Each row was made from one walk, in order. Every step used is in the known rows, and no mark comes twice. Write each row's walk.
In the rows, zero is written as 128.
Known rows
Y A P Z: [ 95 123 108 141 145 134 124 147 157 143 114 136  77 144 118  91 135 150
 114 119  96  72 157]
Y Z N A P: [ 85 141 158 114  78 132 137 119 150 128 127 154 118 161 161  88 110 123
 115 108 157  90 104]
P Z: [118 147 126 148 155 146 140 112 105 115 106 146 118 147  87 136 167 140
 126 108 127 126 143]
Z T: [184 125 110 105  95 109  66 150 102 110 138 145 192  94 114 140 103 119
 151 158 158 170 107]
A P Z: [102 137 120 129 166 143 140 123 133 141 112 145  83 136 106 105 145 138
 127 118 109 134 153]
C P Z T A: [147 126 123 110 162 127 131 107  87  84 143 112 190  49 111 138 130 100
 185 181 139 137  79]
A P: [123 127 117 131 118 139 145 159 136 163 108 137 109 116 138 122 123 146
  96 144 121 151 119]
T A P: [130 122 126 133 151 145 176 144 123 146 124  86 120  72 167 124 114 134
 107 169 113 149 103]
Z N: [114 125 147 132 100 142 156 161  94 112 113 157 152 181 138 119  93  99
 133  71 155 140 154]
Z P: [131 135  95 196 102 179 162 169  82 127  55 148 124 144 106 216 199 181
  81 149 111 140  99]
T A P Z N: [ 83 121 148 112 169 144 172 137 113 104 133 132 104 156 146  73  85  82
 166  73 131 131 181]
T Z: [185 145 115 154  62 144 166 126 118 190  90 115 185 124  89 205 171 125
  89 136 134 124 125]
C T A: [151 126 141 170 174 132 164 142 130 109 140  41 141  71 175 153 127 176
  95 171 125 184 124]
N A P: [115 129 134 126  85 107 119 119 162 150 140 126  90 147 155 137 128 146
  88 133 122  90  99]
Y C T Z N: [143  96 159 146 111 117 129 140 151 158 134 119 145 154 141 143  94 116
 121  96 132 179 192]
P Z T A: [168 128 126 113 170 123 118 111  87  81 155  87 179  54 130 129 113 106
 173 164 143 154 107]
A P Z T: [150 122 105  85 143 109  61 136 128 115 149 149 137  97 106  98 104 112
 178 145 136 161 142]
Z T A: [186 124 124 116 136 122 120 129  85  92 152  81 200  45 149 143 102 111
 151 179 147 162  85]
T Z N A: [135 135 155 131  33 101 133  98 140 137 147 128 151 200 137 172 124  93
 110  71 157  52 132]
C N: [177 168 122 119 181 172 138 100  98 141  94 123 168 163 128 107 171 151
 101 100 127 161  86]
N A: [134 143 146 149  65 100 112  94 133 118 142 126 128 165 138 179 157 149
  82 118 144  68  79]

Write each row's walk
[111 153 131 108 179 130 117  73 154 132 138 130  77 176 127  90 162 138
 124  93 107  94 125] -> C N A P Z
[ 95 138 134 125 141 115 120  95 156 130 139 137  68 159 120 115 151 139
 120 110 114  86 136] -> N A P Z
[145 125 116  86 122  86  43 111 147 108 169 145 127 115 117 105 106 113
 170 140 138 123 128] -> N A P Z T
[108 134 128 128 193 147 166 112 123 125 124 106  93  98 128 104 140 128
 135 136 107 132 138] -> T A P Z
[ 94 120 146 111  80 104 125 131 158 136 151 141  90 179 170 110  93 113
 114  94 132  87 128] -> Z N A P
[113 114 142 123  79  93 121 131 198 164 158 107  89 172 171 127  97 126
 102 104 126 104 164] -> C T Z N A P
[105 127 132 139 209 137 154 122 153 126 139  83  75  99 143  99 133 154
 128 144 100 158 165] -> C T A P Z
[128 116 131 144 171 132 159 157 160 145 139  60 100  69 187 115 106 167
  96 175 109 182 133] -> C T A P
[114 107 102 148  89 128 125 185 165 170 110 128 103 126 154 105 109 162
  77 143 104  73 122] -> Y A P
[144 128 136 131  66 143 170 149 110 157 108 141 178 173 115 153 110  79
 130  74 153 123 169] -> T Z N
[156 113 119 102 142 123 126 145 123 130 151  89 146  50 167 108  87 116
 145 183 125 166 103] -> Z T A P
[ 78 123 144 110 147 142 151 145 121 116 123 163  97 186 130  75  90  88
 160  59 133 132 192] -> A P Z N
[164 106 108 206 114 152 135 149 141 174  79 111 119 118 109 237 200 200
  71 173  89 179 137] -> Y C T Z P
[ 89 114 147 145 171 136 130  85 108 122 103 189 125 116  71 147 181 135
 146 148 103 132  88] -> Y C P Z
[136 130 105  97 123 115  76 123 102  99 129 180 182  99  66 135 135 104
 192 157 147 137 100] -> C P Z T
[143 111  96  96 125 101  48 152 148 118 150 143 135 106 114  83  93 122
 167 145 126 113 147] -> Y A P Z T
[ 92 137 163 128  94 102 119  90 132  89 157 147 108 214 139 128 123 103
 134  54 148  56 141] -> P Z N A
[ 87 145 121 143 141 152 160 110 101 118  88 183 136 136  58 152 189 129
 147 133 125 103 100] -> C P Z
[163 132 112 100 134 111  60 125 106  96 144 150 164 108  89 121 119 114
 177 138 149 157 134] -> P Z T
